Every row comes from one small tree of marks. The marks that hang from a mark follow it in brackets, in alphabetical order. Every link used is in the known rows. Which tree was each row made from?
Known rows
sasuk{favib lomi}: [ 17  -8   8  -1 -12   8  13   1  -2   6  -8   5  -4   1   4  -1   0  -3
  -2   1   4   1   9   5  -8   3  -6  -7   6  -8   2  -1   3   3]
parama{sasuk{favib{gamu} lomi zavaro}}: [ 21  -7  -5  -5  -5   7  11   4  -2   7  -5   4  -5   0   3   0   3  -5
  -2   2   5   0   9   9   0   3 -10  -7   4   8   1  -1  -2  15]
gamu{vepip{terur}}: [-10  -4   3  -2  -3  -5 -26   2  -2   2 -10   1  -7   1   2   8  -1  -3
   8  -8  -3   0   7   0 -11   1  -3   2   6   8  -2   6   2  -2]
vepip{gamu terur{palemib}}: [ -2  -7   3   0  -3  -5 -11 -10  -3  -1   0   1  -6  -2   3  -1  -1  -3
  -1   2   0   1   6   5   1   2  -4   0  -4   6   4  -1  10  -9]
gige{gebur luzaf}: [-15 -10   7   2  -2   3 -29   5  -8   2  14   6  -9   5   3   3   1  -6
  -9   3  -5   0   5   4 -15   8  -9  -5  -1  11   2  -3   4  -5]
terur{palemib vepip{gamu}}: [ -6 -11  -1  -5  -4   0 -12 -10  -5  -3   2   6  -4  -6   6   1  -1  -7
  -1   1 -11  -8  11  10   6   0  -2   0  -7 -22   0  -3  17 -17]
zavaro{sasuk{favib{gamu} lomi parama}}: [ 9 -4  0  6 -7  4 -1 -2  0  7 -4  1 -3 -1  7  1  5 -3 -6  2 -1  0  7  6
 -7  3 -9 -5  1 -3  1 -3  5  2]
parama{sasuk}: [-12 -10 -10  -1  -3   1 -18   9  -5   3  -5   6  -7   1   3   1   0  -5
   7  -2  -6   1   6  10  -6   1  -8  -2   2  14  -1  -6   7  11]
palemib{terur{vepip{gamu gebur}}}: [-12  -9  -7   3   0  -3 -20  -5  -5  -2  -6   3  -7  -2  -2   3  -6  -2
  -8  -4  -6   8   9   3   4   3  -2   3  -6   2   5   5  10 -11]
vepip{gamu gebur{gige} terur}: [  2  -3   3  12  -3  -8 -22  -6  -4   3  -1   1  -6   2  -2   1  -4   2
  -8   4   5  12   6   1  -2   4  -2   2  -6  28   9   9   5  -7]
gamu{vepip{gebur}}: [-15  -3   0   0  -4  -4 -31   2  -3   3  -5   3  -6   1   1   9  -4  -7
   1  -8  -4   2   9   3 -12   2  -2   3  -1   3  -3  12   3   0]
gige{gebur{vepip{terur}} luzaf}: [ -8  -8  11   3   0   1 -25   5  -7   1  11   1  -8   7   1   7   1  -1
  -7   5   0   2   6  -2 -14   5  -4  -5   2  17   3  -7   2  -8]
sasuk{favib{gamu} lomi parama zavaro}: [ 36  -3   8  -4  -8   6  23  -4   3   8 -10  -3  -3   5   4  -1   0  -7
 -10   1  11   2  13   5  -1   2  -8 -11   5   5   3  -2  -4   2]
sasuk{favib zavaro{parama}}: [ 11 -10   7 -14 -10   9  -8   7  -5   5  -6   0  -5   1   4   2  -6  -9
  -4   0   6   3   5   6  -7   3 -14  -5   4  -4   1  -3   5   4]
terur{palemib vepip{gamu gebur{gige{luzaf}}}}: [ -4  -7   2   4  -2  -2 -21  -7  -6  -3  11   7  -4  -3   3   2  -3  -4
  -9   7  -7  -3  11   8   4   3  -3  -1 -12 -13   2   4  14 -20]
parama{sasuk{favib zavaro}}: [  9  -8  -5  -9  -6   5  -3  10  -3   5  -6   3  -6   1   2   0  -2  -9
   1   0   4   2   8   8  -3   3 -14  -5   5   6   1  -7   1  15]
gamu{vepip}: [-11  -6   1  -3  -4  -2 -29   4  -3   3  -8   2  -6   0   4   8  -3  -7
   8  -9  -7  -1   8   3 -11   1  -3   1   4  -2  -4   5   4   0]
vepip{gebur{gige{luzaf}} terur{palemib}}: [ -4  -4  12   8  -3  -4 -23   2  -5  -2   4   5  -8   1  -2   3   0  -1
  -8   6   3   6   5   4  -8   5  -8  -1  -5  10   3   6   5 -16]
sasuk{favib lomi{vepip{gebur}} parama}: [ 21  -3   6   5  -9   1  29  -6   3   2  -9  -1  -1   3   1  -1  -3  -5
 -10   1   7  -2  12   2  -9   3  -2  -7   3   6   2  -2  -5   1]
sasuk{favib lomi parama zavaro}: [ 34  -3  10  -6 -10   8  24   3   4   6 -10  -1  -3   6   3  -2  -3  -7
  -7   0  11   3  15   4  -2   3 -13 -13  10   0   3  -6  -2   6]
sasuk{favib{gamu} parama}: [  8  -7   3   2  -8   0   0  -4   1   6 -12  -2  -3   3   5   2  -1  -8
  -7   1   4   0   9   3  -9   0   0  -5  -1   9   1  -6   2  -3]
lomi{sasuk{favib parama}}: [18 -8 14  4 -8  2 10  2  0 -1 -8 -1 -3  3  6 -2 -2 -8  0  0  4  1  7  5
 -7  3 -2 -3  5 -3  1 -6  4 -2]
terur{palemib vepip}: [-11 -12   3  -8  -5   3 -12  -3  -4  -4  -3   7  -5  -5   5   3   1  -7
   2  -3 -13  -8  10  11   0  -2  -5  -1  -2 -29  -3  -4  15 -20]
zavaro{sasuk}: [-14  -9  -3   1  -4   0 -31   5  -4   4  -1   4  -7  -3   6   3   1  -5
   3  -3 -12   3   2   9  -9   3 -15   0   1  -8   1  -6  12   0]
favib{gamu{vepip{gebur{gige} terur{palemib}}}}: [ -5  -4   4   5  -1  -6 -28  -7  -3   2  -6   1  -6  -2   2   9   2  -3
  -3  -2  -1   1   6   4  -7   1   3   5  -4   8  -3  16   1 -13]
sasuk{zavaro}: [  6  -9   4 -10  -4   2 -15   5  -3   3  -6   1  -8   3   3   1  -4 -10
   1  -5  -4   5   7   9  -3   2 -16  -5   6  -2   2  -6   5  -2]
luzaf{gige{gebur{vepip{gamu}}}}: [ -6 -11   8   5  -8   1 -22   0  -4   1  -7   4  -4   0   8   7  -4  -5
   0  -1  -2   7   9   3   1   1  -1  -1  -2   3   4  -4   3 -14]
favib{gamu{vepip{gebur terur{palemib}}}}: [-11  -3   2   2  -1  -6 -25  -9  -3   2  -6   1  -6  -3   2   9   3  -5
  -3  -4  -1  -1   6   4  -7   1   4   5  -6   7  -3  14   2 -10]
luzaf{gige{gebur{vepip{gamu terur}}}}: [ -5 -10  10   5  -8  -1 -21  -1  -4   0  -9   3  -4   1   6   7  -2  -2
   1  -1   0   8   8   1   1   1  -1   0  -1   9   5  -3   2 -15]
parama{sasuk{favib{gamu{vepip}} lomi zavaro}}: [19 -4 -5 -6 -5  6  6  4 -2  8 -5  3 -5  0  3  3  2 -5  0  0  6 -1 11  7
 -1  3 -8 -5  4  6 -1  5 -4 17]
lomi{sasuk{zavaro} vepip{terur}}: [ 24 -10  15  -3   0  -5  14  -3  -2  -8  -6  -6  -6   1   3   0  -1  -9
   2  -5  -2  -2   1   6  -3   5  -9   1   8   1   3  -6  -3  -9]
parama{sasuk{lomi{vepip{gamu gebur}} zavaro}}: [ 13  -5  -9  -2   0   0   9   0  -2   2   2   3  -5   1   0  -2  -2  -5
  -3   0  -1   1   9   9   2   5 -11  -4   0  16   4   0  -2  15]
gige{gebur{vepip{gamu terur{palemib}}}}: [ -5  -8   7   2  -3   1 -14  -6  -5   0   4   0  -7   0   2   3  -1  -1
  -6   2   1   2   9   0  -3   3   0   0   2   7   3  -3   6 -10]

Write each row's tree
[25 -9  9 -9 -9 12 10 -1 -4  8 -4  1 -3  0  6  2  0 -5 -8  3  9  1  6  8
 -4  3 -8 -7  3 -1  2  4  0  4] : sasuk{favib{gamu} lomi zavaro{parama}}
[-15 -12  -6  -4  -6   8 -18  10  -7   4  -3   6  -4   0   4   2  -3  -4
   3   2   0   0   2   9 -10   1  -7   0  -2  13  -1  -3   9  13] : zavaro{parama{sasuk{favib}}}
[  4  -7   5  -1  -3  -5 -10  -7  -3   0  -4  -4  -4   0   3   4  -5  -1
   2   3   1   2   9   1   1  -2   1  -1   0   5   3  -8   9 -10] : gebur{vepip{gamu terur{palemib}}}
[ 22  -4   9  -5  -3   0  15  -4  -1   0  -5  -1  -6   2  -2   0  -1  -4
  -6  -4   2   3   8   6  -3   5 -13  -4   6   6   6   2  -5  -3] : sasuk{lomi{vepip{gebur terur}} zavaro}
[ -2  -5   0   6  -2  -1  -7  -2  -3   1   0   3  -6  -4   3   2   3  -1
  -3  -2  -8   1   3   7  -8   4 -13   2   1  -2   4   0   5  -1] : zavaro{sasuk{lomi{vepip{gebur terur}}}}
[25 -7 14 -1  0 -6 19 -4  1 -8 -8 -8 -5  4  2 -1 -2 -9  0 -5  0 -1  4  4
 -2  4 -8 -1  8  9  3 -8 -4 -9] : lomi{sasuk{parama zavaro} vepip{terur}}
[ -1  -6   2   2   0 -10   0 -15  -3  -5   1  -2  -4  -3   0   0  -4  -5
  -8   0  -2  -2   6   4  -2   4  -2   4  -7   7   4   1   3 -11] : lomi{vepip{gamu gebur terur{palemib}}}
[11 -7  2  3 -4 -1 17 -3  3  0 -9 -1 -3  4  2 -1 -2 -4  0 -4 -6 -4 10  6
 -6  1 -5 -7  6  8  1 -7  0 -3] : sasuk{lomi{vepip} parama}
[ -5  -4  10   8  -5  -3 -18   0  -4  -2  -4   4  -7  -1  -2   2   0  -1
  -5   2   3   7   5   5  -6   3  -7   3  -1   7   2   8   6 -15] : vepip{gebur{gige} terur{palemib}}
[ -8  -1   5   6  -4  -6 -32   3  -3   2  -9   1  -7   2  -1   9  -3  -1
   1  -6   2   6   8  -1 -11   2  -3   4   3  14  -1  15   0  -5] : gamu{vepip{gebur{gige} terur}}
[ 21  -4   5  -5  -5   4  10   3   3   4  -8   0  -6   7   2  -2  -2  -7
  -3  -4   1   4  13   7  -1   2 -14 -11   9   8   3  -4   2   2] : sasuk{lomi parama zavaro}
[-10   0   7   4  -4  -5 -28   1  -3   0  -6   2  -6  -2  -1   9  -2  -2
   0  -4   2   2   8   1  -8   2  -3   5   1   1  -3  15   2  -9] : gamu{vepip{gebur{gige} terur{palemib}}}
[ 12  -4  -1   8  -3  -5  15 -11   2   1  -3  -1  -2   4   1  -2  -4  -4
  -8   0  -1   0  12   4  -3   2  -1  -5  -2  17   5   0   0  -1] : sasuk{lomi{vepip{gamu gebur}} parama}
[  0  -8  10  -3  -4  -1 -10   0  -3  -1  -9  -2  -6   0   2   7  -2  -1
   5   0  -1   1   7   2  -4  -3  -2  -1   5  -2   0 -10   8 -12] : gebur{vepip{terur{palemib}}}
[ -2 -10   5  -3  -2  -5   1  -7  -2  -6  -7  -2  -6  -3   2   2  -1  -6
   2  -4  -7  -7   4   6  -7   1  -7   1   3  -2   0  -7   2 -14] : lomi{vepip{terur{palemib}}}
[-15  -9  -4   1   0  -1 -21   1  -5  -2 -11   4  -7  -2  -2   4  -4  -3
  -5  -7  -7   7   8   4  -1   2  -4   3  -2  -1   3   4   9 -13] : palemib{terur{vepip{gebur}}}
[ 17   0   5   6  -8   2  11  -7   3   8 -10   0  -1   3   3   4   1  -3
 -10   0   9  -1  14   1  -8   2   5  -5   0   9  -1   9  -4   3] : sasuk{favib{gamu{vepip{gebur}}} lomi parama}
[ 18  -9  14   4  -6  -2  18  -6  -3  -6  -4  -2  -2  -1   4   0  -4  -9
  -6  -1   2  -2   3   5 -10   6   0   4  -1  -8   2   0  -3  -5] : lomi{sasuk{favib} vepip{gebur}}
[ 22  -5   8 -10  -9  11   4  -1  -3   8  -5   0  -3  -1   5   5  -1  -6
  -6   0   9  -1   8   5  -5   3  -6  -4   3  -3  -1  11  -3   6] : sasuk{favib{gamu{vepip}} lomi zavaro{parama}}
[-12  -1   3   1  -3  -6 -28   1  -3   2  -7   2  -6   1  -1   9  -1  -3
   1  -8   0   4   8   0 -12   2  -1   5   0  13   0  13   1  -2] : gamu{vepip{gebur terur}}
[12 -6 -8  4 -5  2 16 -2 -3  3 -1  4 -3 -1  2 -3 -2 -3 -4  4  4 -2  9  6
 -3  4 -3 -3 -2 12  3  0 -2 16] : parama{sasuk{favib lomi{vepip{gamu gebur}}}}
[23 -7 -4 -5 -4  4 20  0 -2  4 -5  1 -4 -1  3  0  2 -6 -3  1  3 -4  8  9
 -1  3 -9 -6  4  7  0 -3 -6 13] : parama{sasuk{favib{gamu} lomi{vepip} zavaro}}
[  1  -3   5  10  -3  -7 -17  -9  -4   0   2   3  -6  -2  -1  -1  -3   0
  -9   6   5   8   7   4   1   4  -3   3  -8  14   6   9   8 -12] : vepip{gamu gebur{gige} terur{palemib}}
[  3  -3   4  13  -1 -10 -27  -4  -6   3   7   2  -6   5  -2   1  -4   2
 -10   8   5  11   5   0  -5   7  -3  -1  -9  33   9   8   4  -7] : vepip{gamu gebur{gige{luzaf}} terur}
[ 26  -8  14   6  -3  -6  25 -11   1  -6 -11  -8  -2   1   4   0   1  -7
  -4  -1   4  -5   3   2  -7   4   4   1   3  10   2  -5  -6 -11] : lomi{sasuk{favib{gamu} parama} vepip{terur}}
[ 12  -4  -3   5  -6   0  10  -5   1   4  -2  -1  -2  -1   7  -1  -1  -4
  -6   2  -2  -3   9   3  -4   5 -11  -4   1  -3   3  -7   3   5] : zavaro{sasuk{favib lomi{vepip{gamu}} parama}}
[17 -9 10 13  1 -9  0 -8 -5 -6  8 -2 -3  1  4 -2 -7 -6 -7  5 -3  1  2  5
 -4  8  0  2 -7  9  5  3  0 -9] : lomi{sasuk vepip{gamu gebur{gige{luzaf}}}}
[  9  -7  13   6  -2  -4 -25   9  -4   1  -2  -3  -7   7   1   9  -6   4
   4   7   0   6   5  -1  -9   1  -5  -6   6  18   3  -8   4 -13] : gebur{gige{luzaf} vepip{terur}}
[ -2  -5  -2   5  -4   3 -11   4   0   5  -2   4  -5   0   5   1   3  -3
   0  -2  -8   2   8   8  -6   3 -14  -4   4   0   2  -5  10   3] : zavaro{sasuk{lomi parama}}
[ -6  -9  -6  -2  -5   9 -11   6  -6   6  -3   5  -3  -2   5   5   0  -2
   2   1   2  -3   4   7  -9   1  -1   0  -2  14  -3   8   4  15] : zavaro{parama{sasuk{favib{gamu{vepip}} lomi}}}
[ -8   0   6   7  -2  -7 -35   5  -4   2  -2   2  -7   4  -2  10  -2  -1
  -1  -2   2   4   7  -1 -13   4  -3   2   0  18   0  14   0  -6] : gamu{vepip{gebur{gige{luzaf}} terur}}
[ -6  -3   3   4  -2  -7 -13 -13  -4   0   3   3  -5  -2  -1  -1  -2  -3
 -10   3   5   6   7   4   0   3  -1   3 -11  13   6   8   9  -8] : vepip{gamu gebur terur{palemib}}
